Known rows, with every way that one mark hangs from another:
C{K{D}}: [14.8 -0.4  6.5 -3.4  2.7  9.0  1.8  8.9 -5.4  8.4 -3.3  3.4 -2.2 -9.8
  2.1 -9.1  4.1  7.6  0.8  8.7  7.7 -3.3  2.1 -9.0]
V{C}: [ -5.6 -15.2   1.8 -10.5  -6.4   3.2   4.6  -5.3  -2.6  -5.0  -1.1   9.5
   2.1  -3.1  -1.2   4.8  -0.6   2.5  12.3  -3.4  -6.6  -2.9  14.6  -1.7]
X{C{K{D N}}}: [ 19.2  -6.6  21.0   4.2  12.4  12.2  -6.5  31.1  -3.2   9.3  -1.9 -10.3
  -4.1 -13.9  -0.7  -7.9   7.0   0.2  -3.5   7.5  15.5  -2.6   2.3 -12.9]
K{D N{B}}: [ 20.3 -14.0  18.1  20.1   0.7  13.0  -7.0  19.1  -8.4  -1.9  -6.2 -14.4
  -5.2 -18.7  -1.2  -9.2  -5.0  -0.9  -0.8   3.4  13.2  -2.2 -10.2 -17.7]
B{Y}: [-13.2  -3.9  -5.5  -4.8  -4.1   7.2   1.6   0.5   2.4  -5.6   3.7   5.5
  -1.2  -3.7   3.7  -2.2  -0.1   2.6 -10.6   3.7   7.6   1.2   2.8   0.5]
D{K{N{B J}}}: [ 22.0  -9.9  32.7  24.3  -0.3  10.9  11.8  34.3   4.1   6.2  -0.6 -12.8
  -2.7 -12.4   3.5  -1.5  -1.5  11.7  21.2   7.1  15.6  -4.6 -17.0   1.3]
C{V{N} X}: [ 49.3  46.7  13.5  -1.7  -3.5  11.2  -1.8 -17.4   2.3   0.4  -6.6   8.8
   0.2  16.2   4.3   5.2   1.3  -8.3  -1.3 -14.8  -6.1  -0.8   2.1  -7.4]
J{N{B}}: [  9.2 -15.5  15.8  10.2 -12.0   5.9  13.3  12.7  -0.5  -8.9  -2.1 -10.1
  -5.5  -6.4   1.5  -1.1  -4.8   1.2  16.7  -1.0   6.3  -0.4 -15.8   2.8]
J{N}: [ 9.8 -3.9  9.8 -4.1 -4.8  4.8 17.0 22.9 -2.6 -1.9  1.2 -5.9 -3.3 -4.6
  0.8  0.2  0.7 -2.2 12.8 -4.4  2.6 -2.8 -9.0  6.5]
X{C{V{N{K}}}}: [ 31.8  22.9   6.4   5.2  -0.4   7.8 -10.2  14.6   4.9 -10.9  -6.8   1.4
  -2.6 -12.9  -1.5   2.4   8.5 -12.0 -15.6 -11.9   0.3  -8.4  -9.2   4.2]
D{K{C{X} N{J}}}: [ 61.1  15.7  29.7  -4.3   8.5   5.8  14.8  29.6   8.8  12.4  -1.7  -7.6
   2.1  20.5   4.2   2.3  -0.6   8.2  16.1 -12.8  11.7  -7.5  -5.0  -5.1]
D{K{N{J}}}: [ 23.7   0.2  26.6  10.3   7.3  10.1  14.9  45.1   2.5  15.3   2.4  -6.7
  -0.1 -10.9   3.0  -0.8   4.0   7.9  17.7   3.2  12.0  -7.8 -11.0   4.7]
C{X}: [ 15.3  13.4   6.8  -5.5   2.0   6.0   3.2 -15.0   2.6   0.5   1.4   0.6
  -0.1  22.1   3.1   2.3  -3.7  -4.2  -1.7 -11.0  -6.1   3.3   4.6  -8.1]
N{B J K}: [  1.1 -14.7   9.8  15.6 -15.1   3.2   0.0  19.0   7.6 -11.9  -1.3  -5.2
  -3.8 -17.5   4.1  -5.3  -6.6   2.5  -0.7  -1.9   7.7  -4.4 -21.2   7.6]
K{C{V X} D}: [ 87.6  27.4   7.8  -8.3   2.3   1.2  -0.3 -11.0  -4.2  -2.5 -10.8   6.2
   0.7  26.4   2.8   0.6   1.5  -1.5 -18.6 -12.5  -1.4  -1.5   3.6 -12.7]
V{N{B{Y} K}}: [-12.4  -1.0  -1.3   7.1 -13.7  18.4  -6.1   8.7   7.0 -20.4  -4.3   0.0
  -5.8 -26.8   1.6  -7.8  -5.4  -3.8  -8.8  -6.9  15.3  -8.6 -13.5  -6.0]
K{N}: [  2.3  -1.1  11.9   6.3   2.6   4.8  -4.8  20.6  -3.7   7.1   1.3 -10.4
  -2.9  -6.8  -1.9  -5.1  -1.3  -3.9   6.4   0.9   6.1  -3.1  -3.4  -6.0]
J{D N}: [ 11.3   5.1   4.1   0.3  -3.1   3.3  12.8  -0.1  -1.4   7.2   0.5  -3.2
  -9.2  -6.7  -2.6  -1.0   3.5   0.8  12.3 -14.0   8.6  -7.2 -15.5  -2.1]
C{K X}: [ 12.2  14.5  12.9  -8.0  -1.3   6.3   4.0 -14.5   4.6  10.0   2.2   2.7
  -2.8  21.7   4.8  -2.5  -1.1   3.7   8.1  -1.7  -0.8   2.6   6.5  -8.7]
K{D N{B J}}: [ 24.9 -14.5  25.7  21.9  -3.4  12.7  -2.2  31.3  -3.2   0.8  -5.1 -11.9
  -1.9 -23.9   5.2  -8.1  -4.7   1.3   1.2   4.5  16.7  -2.4 -14.8  -8.6]
V{C{K X}}: [  7.4  -1.1  14.4 -19.9  -6.4   9.9   8.4 -19.6   1.8   4.2   0.4  13.0
  -0.9  18.8   4.0   1.9  -1.5   6.1  22.1  -5.1  -7.2   0.0  22.2  -9.7]
D{K{C{V{N{B}}}}}: [ 70.1  26.2  16.4  11.9  -4.1   2.8   2.8   1.3   4.8  -3.4 -15.9   3.6
   0.0   2.1  -2.2   4.6   3.3  12.2  13.7  -3.1  10.5  -9.9 -11.1  -3.5]
K{C N{B J{D}}}: [ 32.1  -1.1  16.2  18.1  -8.8  -8.1  -9.6   4.2   7.3   7.8  -8.0 -11.3
  -6.9  -7.6  -1.3  -5.3  -4.4  11.6   9.6  -7.0  25.7  -7.9 -19.4 -11.0]
N{B J{D} K{C}}: [ 26.1  -4.0   1.0  12.4 -13.8  -9.3  -6.2   1.4  11.6  -5.5  -8.2  -4.8
  -8.3 -12.8  -2.2  -6.4  -4.1  10.9  -2.4 -14.8  19.9 -11.7 -25.8  -4.0]
N{B{Y} J{D} K}: [-10.5 -10.0  -1.5  16.5 -17.9   7.5  -1.7  -0.8  11.5  -8.4   0.6   1.0
 -11.5 -24.0   4.5  -9.4  -3.2   8.3 -11.7  -7.7  21.0  -8.0 -25.1   0.2]
C{K V{N} X}: [ 45.9  47.3  19.2  -5.1  -6.4  13.1  -1.9 -19.2   4.1   9.9  -5.4  11.2
  -2.8  16.1   5.9  -0.8   3.5   0.0   9.9  -4.5  -1.9  -1.9   4.9  -7.3]
C{V X}: [ 45.7  27.5  11.6  -0.2  -4.2   4.2   0.7 -20.0   0.1   0.7  -1.1   6.7
  -2.2  27.5   5.1   3.4   0.2  -4.4  -6.3  -8.3 -10.3   4.0   2.8  -1.4]
X{C}: [ 2.2 -5.2  3.3  0.9  7.8 -0.4 -2.1  0.2  5.6 -5.2 -0.6 -4.0  1.5  3.0
 -0.3  5.6  4.4 -3.1 -9.5 -2.7  1.9  3.5  2.6  2.5]
D{K{C N}}: [ 40.2   2.4  15.6  -0.6  12.7   1.0   5.9  34.3   0.4  11.2  -3.6  -9.5
  -1.0   3.3  -5.7  -0.8   2.8   9.0  15.2  -1.8  13.5 -10.7  -3.3  -6.3]

Rows:
[ 60.7  26.7  16.5  -2.7  -2.8  13.2   1.8 -10.3  -5.2   9.2  -3.9   8.8
  -4.6  17.1   7.4  -5.3   4.5   3.1  -6.3   1.5  -2.6   1.2   4.7 -10.7] => C{K{D} V X}
[  4.8  -2.1  -1.1   6.9  -7.9  25.9  -4.9  18.7   0.2 -22.0  -8.6   0.5
  -5.8 -37.1   2.0 -11.0  -3.8  -4.9 -19.1  -7.3  18.1 -10.8 -13.2 -13.4] => V{N{B{Y} K{D}}}
[ 51.5  42.5  17.4   0.2 -11.1  14.0   1.9   8.4   8.2  -3.8  -5.4   7.2
  -0.6   0.1   8.9   0.7   0.6  -8.6  -5.8 -20.5  -2.9  -8.1 -12.6   4.0] => C{V{N{J K}} X}
[ 24.2 -10.6   6.3  -4.2  -2.0  16.3  15.2  47.8  -9.5  -8.7  -1.6  -7.3
  -6.7 -25.2  -0.9  -9.0   1.6  -8.1  -3.8 -12.5   5.5 -11.7 -18.6  -0.2] => J{N{K{D}}}
[  5.3   1.2  25.4   4.4  -5.7   4.7   1.7  32.8   3.7  18.4   3.6  -4.9
  -2.8 -12.1   5.9  -8.5   1.3   9.0  18.8  12.3  13.9  -3.8  -5.4   2.5] => C{K{N{J}}}
[ 10.6   8.1  13.0  11.6  -0.5   1.0  -3.1  12.5   2.9  16.8   1.6  -6.4
  -6.2 -15.1   1.1  -4.4   2.0   3.5   7.7  -6.7  15.6  -6.9 -14.0  -5.7] => K{N{J{D}}}
[ 73.0  29.5  19.5  -1.3  -1.9  -0.5  -6.9   1.4  -0.7   5.5  -5.6  -3.1
  -2.8  30.6   0.5   0.0  -1.6  -3.5  -0.7 -11.8   1.3  -2.9   1.5  -9.9] => K{C{V X} N}
[-10.3 -16.6  13.3  16.4  -9.5  12.5  -6.8  10.7   1.1  -6.4   1.2  -8.7
  -7.0 -11.8   1.9  -7.6  -6.8   2.0  -0.4   8.1  17.3   0.8  -6.5  -6.9] => K{N{B{Y}}}
[ 10.3  -7.4   9.9  15.9 -11.0   3.6   9.6  -8.3   1.2   0.2  -2.7  -8.8
 -12.5  -8.8  -2.1  -2.3  -1.7   5.2  15.7  -9.6  12.7  -4.6 -24.1  -5.3] => J{D N{B}}
[ 12.4   5.0  17.5  -4.6  -9.7  16.3   2.7 -26.9   4.2 -14.1  -9.4   6.8
   1.3   7.0   2.5   7.0  -8.8  -3.4  19.5 -18.9  -4.0  -1.5  11.7 -18.8] => V{C{X} N{B}}
[ 41.5  28.9  17.1  -2.4  -8.2   5.0   0.3 -21.1   2.1  11.3  -0.1   9.6
  -5.2  26.8   6.2  -1.5   2.8   4.2   4.2   1.2  -5.5   2.7   5.0  -2.2] => C{K V X}
[ 68.2  -1.9   3.7  11.2 -10.6  -0.6  -9.8  12.2  -4.6 -16.8 -14.5  -1.6
  -6.2  -8.6  -2.4  -8.3  -1.4   1.2 -19.5  -4.4   8.1  -9.7 -16.2  -6.0] => N{B K{C{V} D}}
[ 15.4  -9.5  24.8  22.9   5.0  11.2   4.4  22.0  -0.3   4.5  -2.0 -13.5
  -5.8  -7.3  -2.7  -2.9  -1.6   7.8  18.3   6.2  11.6  -4.9 -13.0  -7.3] => D{K{N{B}}}
[ 81.7  32.8  11.0  -3.5  -5.2   2.7   0.7  19.8   0.3  -2.0 -16.4   9.9
   6.5 -11.3   5.8   0.4   5.5   3.3  -9.9  -7.5  11.0  -9.7  -5.3  -2.2] => K{C{V{N{J}}} D}
[ 58.1  12.6   3.2 -14.1   8.0   3.1   0.7  -4.8  -1.0  -3.4  -8.8  -0.5
   2.5  21.1   1.1  -1.3  -2.1  -1.5 -12.2 -16.3   3.4  -1.6   4.9 -19.4] => K{C{X} D}
[ 22.9  -4.2  16.7  18.0  -2.1  10.0  22.3   4.4   1.5   6.5  -1.8  -7.4
 -12.2  -9.2  -3.6  -0.1   3.7  13.1  25.7  -8.4  15.0  -9.0 -25.0  -4.9] => J{D{K} N{B}}
[ 55.1  17.7   9.7 -11.2  11.2   2.0  13.4  -0.2   6.5   4.3  -4.3   0.2
   1.8  31.6   0.1   6.2   0.8   8.2   8.0 -14.6   2.4  -4.7   2.6  -9.2] => D{K{C{X}}}
[ 56.1  16.0  21.5  -4.8  13.6   7.2   8.7  19.0   3.1  10.6  -2.8  -8.6
  -1.3  25.7  -2.2   1.1  -0.4   3.6  13.2 -13.0   8.3  -7.2   0.4 -14.8] => D{K{C{X} N}}
[ 14.1  13.6  24.6  -2.9   0.9  11.7  -1.6   5.6   1.3  16.4   3.3  -6.9
  -6.0  15.1   3.3  -7.5  -2.1   1.1  14.9  -0.6   5.5  -0.6   4.4 -13.0] => C{K{N} X}
[ 57.3  27.1   1.9 -17.1   6.0  15.2  -2.8  13.5   0.8 -10.6 -13.3  -1.0
   1.0  -0.5  -1.3  -5.0  -2.8 -10.3 -15.2 -30.0   6.6 -13.6  -3.1 -23.1] => V{N{K{C{X} D}}}
[ 27.5  -0.8  14.7   2.7  -6.7   8.2  -5.6  -3.5   6.9  -8.7  -3.3  -9.3
  -4.8  19.8   2.7  -5.4 -11.0   1.2  -2.7  -7.9  17.8   0.9  -0.4 -17.7] => K{C{X} N{B{Y}}}
[  7.7  -0.2   1.2   0.5  -5.3   6.9   9.4  17.7  -1.4   2.2   1.6  -5.8
 -13.6 -17.7  -4.9  -6.7   2.8  -3.6   5.7 -19.3   8.5 -14.2 -25.5  -0.4] => J{D N{K}}
[ 24.4 -20.1  -6.7   0.4  -8.2   8.7  -6.2  16.7   0.8 -22.8  -9.4  -2.4
  -5.2 -16.4  -0.3 -11.8  -5.4   3.6 -25.3  -4.6  20.0  -8.4 -11.9 -11.3] => N{B{Y} K{C D}}
[ 48.4  36.5  19.4  12.0 -10.8  12.1  -4.9 -28.5   4.4  -8.0  -9.6   3.7
  -2.5  15.0   5.0   3.8  -3.8  -4.7   2.7 -11.7  -3.4   1.4  -3.6 -10.7] => C{V{N{B}} X}
[ 41.3   9.7   7.7 -12.4  -6.6  -2.2   4.1  14.0  11.3  -5.9  -3.4  -0.7
   0.9  15.1   4.8  -1.3  -5.3  -1.4  -7.1 -20.6   3.9  -6.8  -9.0   0.8] => N{J K{C{X}}}
[45.9 27.6 29.6  3.0 -5.0 10.2 -4.8 -0.3 -1.8 17.1  2.2  0.0 -7.9 20.7
  4.2 -6.7  1.1  1.0 10.5  4.0  0.6 -0.3  1.6 -8.0] => C{K{N} V X}
[  6.6  -3.9  20.2  27.1  -8.1   2.0  -6.4   2.2   4.8   9.6  -2.6 -11.9
  -8.4 -16.4   1.1  -6.1  -3.4   7.4  11.7  -2.3  19.6  -4.9 -20.5  -8.7] => K{N{B J{D}}}
[ 24.4  16.5  -6.3 -11.3  -2.0   1.1  -6.7  20.4   4.7  -9.0 -10.6  -1.3
  -0.1 -12.1  -5.2  -3.3  -1.0  -4.3  -2.9 -17.0   9.5 -15.4  -8.4  -6.5] => V{N{K{C}}}
[35.2 28.0  9.1  4.4  2.0  5.7 -7.9 -0.6  4.9 -4.8 -7.5  4.5  1.9 -2.5
  0.6  8.0  9.3 -7.1 -8.9 -6.6  0.8 -1.0  0.3  3.0] => X{C{V{N}}}
[ 42.8  -4.3   1.1  -8.2  -2.0  -0.4   2.0  39.3   1.1  -8.0  -8.0  -0.6
   1.8 -16.7   2.2  -7.4  -0.1   2.1 -16.2 -10.8  12.6 -11.9 -13.6  -0.8] => N{J K{C D}}
[ 10.6  27.4   3.2   3.8  -2.3   4.9  -0.5  -5.1   8.2  10.4  -5.1   5.5
  -0.9 -18.6   2.7   0.8   4.4   4.0   6.5 -15.1  13.4  -9.1 -11.7  -6.6] => V{N{J{D}}}
[ 63.7  39.7   9.8  -2.8  -0.5  22.5  -4.1   7.8  -4.4  -6.9  -9.2   6.2
  -3.5  -4.3   2.7  -4.7   2.4 -15.4 -17.9 -22.4  -3.7 -10.2  -7.0 -13.4] => C{V{N{K{D}}} X}
[ 45.7   8.5  12.5   3.0   3.6   6.0  -3.8   5.9  -2.2   4.3  -5.2   4.6
  -3.0  -2.0   3.4  -2.1  12.1   4.5 -14.6   9.9   4.5   0.8   3.4  -0.7] => X{C{K{D} V}}
[ 45.8  -1.7   8.6  -3.1   8.8   2.1  -6.5  31.2  -7.2   3.8  -8.8  -9.7
   0.1  -8.3  -4.0  -7.5   0.0  -1.2  -5.3  -3.4  13.9  -8.1  -1.2 -17.3] => K{C D N}
[ 60.1  11.4  15.4  -8.0  10.5   8.5  -4.0  15.9  -4.9   3.3  -6.8  -9.3
  -0.2  15.0  -0.8  -4.8  -3.9  -5.4  -6.2 -15.2   8.9  -4.6   2.4 -24.1] => K{C{X} D N}
[-11.2 -19.1   5.4  11.6 -19.5   9.5   1.6  18.9  10.4 -18.3   2.0   0.4
  -5.2 -21.5   7.8  -7.8  -6.7   4.5 -11.9   1.3  15.8  -3.3 -18.9   9.8] => N{B{Y} J K}
[  7.9   8.4  14.8  14.4 -11.8   6.7   0.8   4.4   9.8  -7.0  -7.9  -1.3
   3.0 -17.6   6.4   1.5  -4.5   3.7  10.8  -2.9  11.3  -2.3 -12.0  -0.1] => V{N{B J}}
[31.3 30.3 15.5  3.3 -1.8  6.0 -6.6 -2.1  6.9  4.7 -6.7  7.2 -1.3 -2.6
  2.7  2.1 12.0  1.7  1.0  4.4  5.5 -2.1  3.5  1.6] => X{C{K V{N}}}
[ 14.6 -17.4   2.6  14.3  -3.9  11.8  -4.9  15.6  -4.7 -15.0  -6.9  -6.5
  -6.5 -22.5  -1.6  -9.8  -4.5  -3.1 -14.2  -4.0   6.7  -6.7 -15.6 -10.3] => N{B K{D}}
[ 44.1 -15.2   7.1   6.7  -9.2   1.3  -0.4  30.0   3.5 -16.0 -11.3  -6.5
  -1.0 -19.1   2.2  -8.5  -5.5   5.7 -12.1  -7.3  16.5  -9.7 -19.9  -3.4] => N{B J K{C D}}
[ 32.5  21.7  13.1  18.5 -12.8   6.7  -7.7 -13.3   1.0  -7.2 -11.1   3.4
  -2.7  -7.8   1.6   1.0  -0.8  -0.4   3.2   0.2   2.6  -2.1  -8.7  -3.1] => C{V{N{B}}}
[ -3.9 -15.0  20.1  -8.7  -6.1   8.0   0.8  17.2  -4.7  11.4   1.1   3.6
  -3.6  -9.6  -1.0  -5.4   0.7   7.2  29.2   8.3   3.9  -6.8  14.3  -7.7] => V{C{K{N}}}
[ -0.4 -14.8  26.6  18.9   0.2   5.7 -10.4  10.9   6.6   2.7  -1.8 -15.8
  -7.5  -5.5  -0.6  -5.8   0.1   5.4  10.1  12.4  16.4   2.0  -4.7  -6.9] => X{C{K{N{B}}}}
[  2.0  -5.9  17.5   3.1 -18.1   9.7   5.4  -0.6   7.0 -13.2  -9.3   9.4
   4.7 -20.3   5.2   5.2  -5.1   6.0  23.2  -5.9   4.5  -5.2   1.6  -1.5] => V{C N{B J}}
[ -5.6 -14.4  20.1  18.0 -13.8  11.0  -1.4  21.1   6.7  -5.1   2.3  -7.5
  -4.1 -17.3   8.4  -6.3  -7.0   5.1   1.3   9.0  21.0   0.7 -11.5   3.0] => K{N{B{Y} J}}
[37.1 29.5 23.8  3.2 -6.6  4.8 -1.2 10.4 12.0  6.7 -5.7  8.8  1.9 -7.8
  8.6  3.9 11.3  5.7  3.4  5.3  9.7 -2.0 -2.0 10.8] => X{C{K V{N{J}}}}
[ 26.7 -11.0  15.2   8.7  -0.8   8.9   5.3  25.4   4.6  -2.0  -4.0  -8.8
  -4.9  -0.8  -1.5  -4.4  -2.6  14.5   7.8   5.6  25.0  -7.0  -8.0  -8.2] => D{K{C N{B{Y}}}}
[ 65.2  14.2  10.5   6.5 -14.1  -1.5  -8.6 -11.7   5.0 -15.1  -9.4  -1.9
  -6.8  24.2   0.4  -2.4  -6.9  -1.7 -10.3 -14.9  -1.0  -3.9 -12.7  -5.4] => N{B K{C{V X}}}
